What can hang from each mark:
q533: q181 q400
q313: q533
q8: q733
q943: q400
q787: q733
q733: q8 q215 q245 q313 q787
q181: q533
q995: q733
q245: q733
q904: q733

Every row comes from one small tree of marks. The marks that hang from a mark follow it in brackets, in the order of their numbers. Every link used is in the known rows. Which tree was each row made from?
Known rows:
q787(q733(q215 q245 q313)): [ 0.08 -0.56 -1.21 -0.23  0.37 -1.39  0.18 -0.77  0.17  1.70 -0.43 -1.22
 -1.94  1.30 -0.11 -1.31  0.22 -0.24 -0.58  0.07  1.52 -0.01  0.35]
q8(q733(q215 q313 q787)): [ 0.16 -0.57 -0.01 -0.37  0.30 -1.21  0.30  1.42 -0.07  0.74 -0.37 -1.07
 -1.03  0.49 -0.35 -1.28  0.50 -0.07 -1.01  0.01  0.54  0.59  0.03]
q8(q733(q215 q245)): [ 0.37 -0.40 -1.44 -0.77 -0.19 -1.38 -0.02  0.05 -0.11  0.03 -0.41 -1.08
 -2.01  0.27  0.09 -0.84 -0.45 -0.02 -0.73 -0.07  1.50  0.79 -0.23]
q733(q215 q787): [ 0.20 -0.20 -2.40  0.23 -0.11 -0.57 -0.29  0.96 -1.01 -0.69 -0.02 -1.10
 -1.27  0.15 -0.04 -0.93  0.56  0.29 -0.80 -0.01  0.15  0.57 -0.32]
q904(q733(q8 q245 q313 q787)): [ 1.72 -0.12 -3.83  0.53  0.04 -0.59  0.63  0.12 -0.65  0.81  0.15 -3.07
 -1.93  0.36 -0.21 -2.32  0.49  0.04 -0.13 -0.69  1.59  1.28 -0.21]
q787(q733(q215 q245)): [ 0.30 -0.39 -2.24 -0.54 -0.13 -1.53 -0.25 -0.89 -0.49  0.83 -0.37 -1.02
 -2.28  1.16 -0.09 -0.94  0.15 -0.16 -0.69 -0.08  1.41  0.24  0.05]
q787(q733(q215)): [-0.11 -0.34 -1.41 -0.45  0.06 -1.15 -0.34 -0.37 -0.08  0.29 -0.52  0.18
 -0.72  1.25 -0.40 -0.54  0.54 -0.14 -0.89  0.13  0.30 -0.06  0.32]
q733(q245 q313 q787): [ 0.61 -0.33 -0.31  0.24  0.06 -0.44  0.57  0.40 -0.73  1.78  0.27 -2.33
 -2.02  0.14  0.25 -1.22  0.17 -0.10  0.21 -0.40  1.23  0.36 -0.36]
q904(q733): [ 0.94 -0.04 -1.57  0.23  0.14  0.13 -0.04 -0.38 -0.14 -1.07 -0.01 -0.11
  0.25  0.07 -0.48 -0.88  0.00 -0.05 -0.42 -0.14  0.40  0.45  0.47]
q313(q533): [-0.51  0.05 -0.33  0.07 -0.16  0.35 -0.31  0.80 -1.30  0.20  0.05  0.11
  1.27  0.01 -0.29  0.63 -0.69  0.53 -0.61  0.37 -0.35 -0.75  0.49]
q904(q733(q313)): [ 0.77 -0.24 -0.54  0.54  0.63  0.27  0.38 -0.25  0.55 -0.16 -0.04 -0.31
  0.56  0.24 -0.49 -1.20  0.15 -0.14 -0.33  0.05  0.49  0.27  0.75]
q181(q533): [ 0.13  0.17  1.21 -0.85 -0.03  0.08 -0.48  1.28 -0.40  0.05  0.33 -0.12
  0.19 -0.03 -0.32  1.03 -0.23  0.49 -0.96 -0.10 -0.28 -0.34  0.27]
q787(q733(q8 q215 q313(q533))): [-0.61 -0.12 -2.61  0.02  0.21 -0.87 -0.23  0.61 -0.49  1.45 -0.69 -0.58
  0.67  1.54 -0.73 -0.46  0.24  0.48 -1.28  0.55  0.03 -0.63  0.77]
q787(q733(q8 q313)): [ 0.15 -0.13 -0.41 -0.27  0.21 -0.88  0.47 -0.32  0.76  2.31 -0.39 -0.54
 -0.08  1.48 -0.40 -0.66  0.84 -0.34  0.05 -0.12  0.37 -0.18  0.19]
q313(q533(q400)): [-0.04  0.34 -0.29 -0.05 -0.41 -0.58 -1.90  0.99 -1.69  0.63 -0.10  0.23
  1.19  0.02 -0.55  1.05 -0.99  0.45 -0.70  0.57  0.38 -1.75  0.61]
q245(q733(q8 q215 q313 q787)): [ 0.48 -0.23 -4.96  0.73  0.40 -0.67  0.12  0.79 -0.17 -0.29 -0.08 -1.99
 -0.93  0.51 -0.44 -1.57  1.24  0.18 -0.82 -0.26  0.70  1.05 -0.12]
q904(q733(q8 q787)): [ 1.49  0.15 -4.04  0.26 -0.27 -0.36  0.05  0.50 -0.95 -0.60  0.13 -1.64
 -0.68  0.22 -0.50 -1.60  0.83  0.20 -0.38 -0.60  0.39  1.22 -0.22]
q313(q533(q181)): [-0.33  0.26 -0.17 -0.04 -0.82  0.02 -1.80  1.06 -1.70  0.25  0.06  0.31
  1.42 -0.33 -0.23  2.42 -0.93  0.34 -0.86  0.28 -1.28 -1.00  1.44]
q943(q400): [ 0.72  0.42 -1.40  0.13 -0.40 -0.88 -1.30  0.24 -0.45  0.16  0.31 -0.31
 -0.29 -0.22 -0.09  0.40 -0.53 -0.27 -0.18  0.07 -0.51 -0.21  0.32]
q787(q733(q8 q245)): [ 0.61  0.00 -2.36 -0.72 -0.49 -1.42  0.18 -0.93 -0.31  2.00 -0.21 -1.51
 -1.92  1.26 -0.05 -0.74  0.37 -0.26  0.15 -0.56  1.31  0.36 -0.42]
q995(q733(q215 q245)): [ 0.93 -0.28 -4.26  0.28  0.00 -0.31 -0.32  0.25 -0.45 -0.67 -0.16 -1.39
 -2.01 -0.31  0.44 -1.53 -0.12 -0.11 -0.47 -0.15  2.14  0.96 -0.31]
q904(q733(q8 q313)): [ 0.96 -0.02 -2.43  0.61  0.46  0.07  0.45 -0.15  0.78 -0.09 -0.23 -0.90
  0.43  0.36 -0.49 -1.46  0.43  0.09 -0.19 -0.10  0.45  0.68  0.46]
q904(q733(q787)): [ 1.28 -0.16 -2.09  0.23 -0.10 -0.24 -0.03  0.40 -1.15 -0.71  0.24 -1.10
 -0.54  0.10 -0.51 -1.29  0.51  0.03 -0.60 -0.43  0.45  0.78  0.07]
q313(q533(q181 q400)): [ 0.17  0.56 -0.21 -0.25 -1.20 -0.89 -3.39  1.29 -2.09  0.63 -0.09  0.42
  1.27 -0.30 -0.55  2.82 -1.28  0.18 -0.92  0.48 -0.55 -2.06  1.52]

Write each row's tree:
[ 0.09 -0.16 -4.37  0.67  0.62 -0.31  0.11  0.03  0.92 -0.62 -0.31 -1.07
 -0.12  0.45 -0.40 -1.12  0.75  0.15 -0.69  0.07  0.63  0.75  0.24]
q245(q733(q8 q215 q313))
[ 0.96 -0.26 -3.95  0.38 -0.07 -0.28 -0.39  1.45 -1.10 -0.81 -0.04 -1.14
 -1.27 -0.20  0.09 -1.59  0.75 -0.04 -0.78 -0.27  1.04  0.99 -0.40]
q995(q733(q215 q787))
[ 0.57 -0.15 -4.10  0.50  0.08 -0.96  0.30  0.69 -0.46  0.84 -0.16 -3.07
 -2.64  0.36  0.28 -1.92  0.51  0.32 -0.36 -0.25  1.32  1.02 -0.52]
q733(q8 q215 q245 q313 q787)
[ 0.07 -0.27 -0.68  0.29 -0.04 -0.13  0.27  1.16 -2.04  1.97  0.29 -2.27
 -0.75  0.12  0.01 -0.57 -0.51  0.42 -0.47  0.01  0.84 -0.36  0.18]
q733(q245 q313(q533) q787)
[ 0.24 -0.07 -3.56  0.54  0.31 -0.67  0.26 -0.11  0.56  0.45 -0.39 -2.12
 -1.80  0.32  0.31 -1.45  0.09  0.36 -0.14  0.11  1.22  0.74 -0.17]
q733(q8 q215 q245 q313)
[ 1.13 -0.24 -3.98  0.45  0.05 -0.52 -0.36  0.58 -1.11 -1.73 -0.05 -1.21
 -1.04  0.13 -0.57 -1.77  0.56  0.34 -1.29 -0.17  0.53  1.08  0.19]
q904(q733(q215 q787))
[ 0.45 -0.32 -3.23  0.80  0.41 -0.02 -0.22  1.40 -1.76 -0.71 -0.06 -1.38
  0.54  0.33 -0.88 -1.44 -0.03  0.75 -1.77  0.44  0.28  0.09  1.01]
q904(q733(q215 q313(q533) q787))
[ 1.36 -0.50 -1.91  0.42  0.10 -0.17  0.53  0.97 -0.91  1.61  0.27 -2.40
 -2.03 -0.19  0.40 -1.93  0.34 -0.52  0.18 -0.61  2.20  0.82 -0.48]
q995(q733(q245 q313 q787))
[-0.01 -0.29  1.61 -0.70 -0.68 -0.83 -1.10  2.25 -1.80  2.05 -0.08 -0.65
  0.84  0.12 -0.55  1.62 -0.53 -0.05 -1.14  0.01 -0.87 -0.75  1.33]
q8(q733(q313(q533(q181)) q787))
[-0.20 -0.53  0.50 -0.36  0.53 -0.87  0.32  0.66  0.91  0.38 -0.58 -0.14
 -0.17  0.44 -0.30 -0.78  0.01 -0.02 -0.86  0.34  0.45  0.27  0.37]
q8(q733(q215 q313))
[ 0.43 -0.29 -4.12  0.29  0.12 -0.60 -0.33  0.58 -1.01 -1.25  0.09 -1.22
 -1.10  0.20 -0.46 -1.01  0.84  0.09 -1.10 -0.29  0.59  0.89 -0.13]
q245(q733(q215 q787))
[ 1.00 -0.22 -5.15  0.67  0.29 -0.35  0.21  0.47  0.46  0.30 -0.37 -2.17
 -1.84 -0.01  0.44 -2.13  0.26 -0.02 -0.13 -0.17  2.24  1.15 -0.28]
q995(q733(q8 q215 q245 q313))
[ 1.33 -0.40 -4.77  0.29 -0.26 -0.62 -0.26  1.05 -1.50 -0.30  0.08 -2.27
 -2.78 -0.23  0.39 -2.05  0.39 -0.07 -0.57 -0.46  2.15  1.25 -0.69]
q995(q733(q215 q245 q787))
[-0.28 -0.15 -0.18  0.30  0.16  0.17  0.25  0.48 -1.00  1.65  0.08 -1.31
  0.06  0.13  0.02 -0.11 -0.99  0.44 -0.37  0.31  0.76 -0.65  0.56]
q733(q245 q313(q533))
[ 0.14 -0.65 -0.38 -0.47  0.39 -1.23  0.42  0.16  0.59  0.90 -0.51 -1.32
 -1.73  0.41  0.07 -1.21 -0.35 -0.07 -0.62  0.12  1.59  0.53  0.09]
q8(q733(q215 q245 q313))
[-0.07 -0.23 -2.23 -0.05  0.36 -1.20  0.10 -0.17  0.82  1.27 -0.71 -0.62
 -0.56  1.51 -0.43 -1.12  0.96 -0.04 -0.63  0.13  0.36  0.10  0.32]
q787(q733(q8 q215 q313))
[ 0.58 -0.30 -3.24  0.09 -0.21 -0.98 -0.20  0.48 -1.36 -0.15  0.06 -2.29
 -2.78  0.09  0.33 -1.28  0.14  0.30 -0.61 -0.24  1.20  0.87 -0.50]
q733(q215 q245 q787)
[ 0.75 -0.60  0.95 -0.64 -0.03 -1.22  0.77  0.73 -0.48  2.32  0.01 -2.14
 -2.04  0.33  0.04 -1.25  0.05 -0.38 -0.10 -0.51  1.53  0.59 -0.36]
q8(q733(q245 q313 q787))
[ 0.91  0.10 -3.32 -0.04 -0.61 -0.81  0.26  0.37 -1.18  1.07  0.22 -2.71
 -2.45  0.13  0.30 -1.09  0.39  0.15  0.22 -0.70  1.10  0.93 -1.01]
q733(q8 q245 q787)
[ 1.71 -0.03 -6.73  0.40 -0.35 -1.01 -0.20  0.18 -1.25 -1.11 -0.07 -2.97
 -2.64  0.25 -0.19 -2.41  0.50  0.46 -0.89 -0.48  1.57  1.75 -0.43]
q904(q733(q8 q215 q245 q787))
[ 0.84 -0.42 -0.11 -0.99 -0.53 -1.40  0.37  0.66 -1.18  1.48  0.10 -1.93
 -2.36  0.27  0.06 -0.90 -0.06 -0.34 -0.19 -0.73  1.44  0.81 -0.72]
q8(q733(q245 q787))
[ 0.32 -0.44 -1.07 -0.67 -0.19 -1.39 -0.13  1.35 -0.84 -0.10 -0.30 -0.84
 -1.31  0.34 -0.32 -0.92  0.45 -0.01 -1.11 -0.16  0.40  0.79 -0.34]
q8(q733(q215 q787))
[ 0.43 -0.06 -1.48  0.36 -0.02 -0.74 -1.40  1.52 -2.15  1.26  0.21 -1.04
  0.85  0.28 -1.01  0.16 -0.21  0.14 -0.98  0.15  1.03 -1.39  0.65]
q245(q733(q313(q533(q400)) q787))
[-0.27  0.02 -3.58  0.69  0.09 -0.31 -0.16  1.91 -1.38  0.46 -0.25 -1.83
  0.12  0.37 -0.34 -0.87  0.23  0.92 -1.17  0.37 -0.15  0.03  0.26]
q733(q8 q215 q313(q533) q787)
[ 0.13 -0.08 -3.28 -0.41 -0.12 -1.41 -0.33 -0.29  0.12  0.35 -0.62 -0.44
 -0.92  1.36 -0.43 -0.78  0.83  0.09 -0.73 -0.01  0.33  0.33 -0.05]
q787(q733(q8 q215))
[ 0.31 -0.43 -3.22  0.79  0.27  0.23 -0.28  2.38 -1.75  0.25 -0.09 -1.28
  0.32 -0.05 -0.20 -1.26  0.15  0.36 -1.27  0.32  0.85  0.02  0.44]
q995(q733(q215 q313(q533) q787))
[-0.09 -0.31 -1.51  0.47  0.30  0.21  0.09  1.29 -1.69  0.87  0.36 -1.20
  0.97  0.33 -0.73 -0.29  0.15  0.20 -0.95  0.00  0.24 -0.38  0.57]
q245(q733(q313(q533) q787))
[ 0.29 -0.41 -3.60  0.66  0.35  0.25 -0.22  1.10 -1.06  0.41 -0.22 -1.47
 -0.43 -0.12  0.17 -1.23 -0.72  0.35 -0.93  0.38  1.86  0.00  0.57]
q995(q733(q215 q245 q313(q533)))
[ 1.49 -0.45 -1.92  0.43  0.25 -0.38  0.55  0.02 -0.90  0.69  0.28 -2.44
 -1.78  0.23 -0.24 -2.11  0.19 -0.10 -0.27 -0.50  1.57  0.84  0.14]
q904(q733(q245 q313 q787))
[ 0.99 -0.42 -2.87  0.78  0.51 -0.37  0.05  0.64 -0.43 -0.87 -0.10 -1.45
 -0.69  0.32 -0.58 -2.11  0.67  0.19 -1.17  0.03  0.57  0.84  0.51]
q904(q733(q215 q313 q787))
[ 0.41  0.26 -0.01 -0.02 -0.83 -1.07 -2.78  0.92 -1.79  2.04 -0.05 -0.95
  0.07 -0.17 -0.24  2.11 -1.60  0.10 -0.60  0.42  0.61 -1.99  1.58]
q733(q245 q313(q533(q181 q400)))
[ 1.37 -0.06 -3.31  0.51  0.28 -0.22  0.61 -0.62  0.34  0.49 -0.12 -2.09
 -1.07  0.34 -0.15 -1.86  0.02  0.04 -0.01 -0.31  1.59  0.96  0.20]
q904(q733(q8 q245 q313))
[ 0.38  0.10 -4.63  0.16 -0.21 -0.84 -0.14 -0.15 -0.12 -0.45 -0.32 -1.90
 -2.15  0.12  0.30 -1.11  0.01  0.46 -0.29 -0.09  1.14  0.96 -0.52]
q733(q8 q215 q245)
[ 0.26 -0.04 -3.22  0.54  0.25 -0.62  0.12  1.16 -0.12  0.27 -0.28 -1.86
 -1.14  0.39 -0.07 -1.48  0.96  0.36 -0.55  0.02  0.19  0.76 -0.24]
q733(q8 q215 q313 q787)
[-0.45 -0.24 -1.00  0.51  0.47  0.51  0.15  0.52 -0.65  0.48  0.17 -0.23
  1.76  0.27 -0.72  0.19 -0.29  0.24 -0.79  0.30  0.21 -0.62  0.91]
q245(q733(q313(q533)))
[ 0.14 -0.53  0.59 -0.62 -0.18 -0.86  0.50  1.58 -1.78  2.57  0.04 -2.01
 -0.76  0.34 -0.24 -0.56 -0.69  0.14 -0.70 -0.15  1.16 -0.17  0.09]
q8(q733(q245 q313(q533) q787))
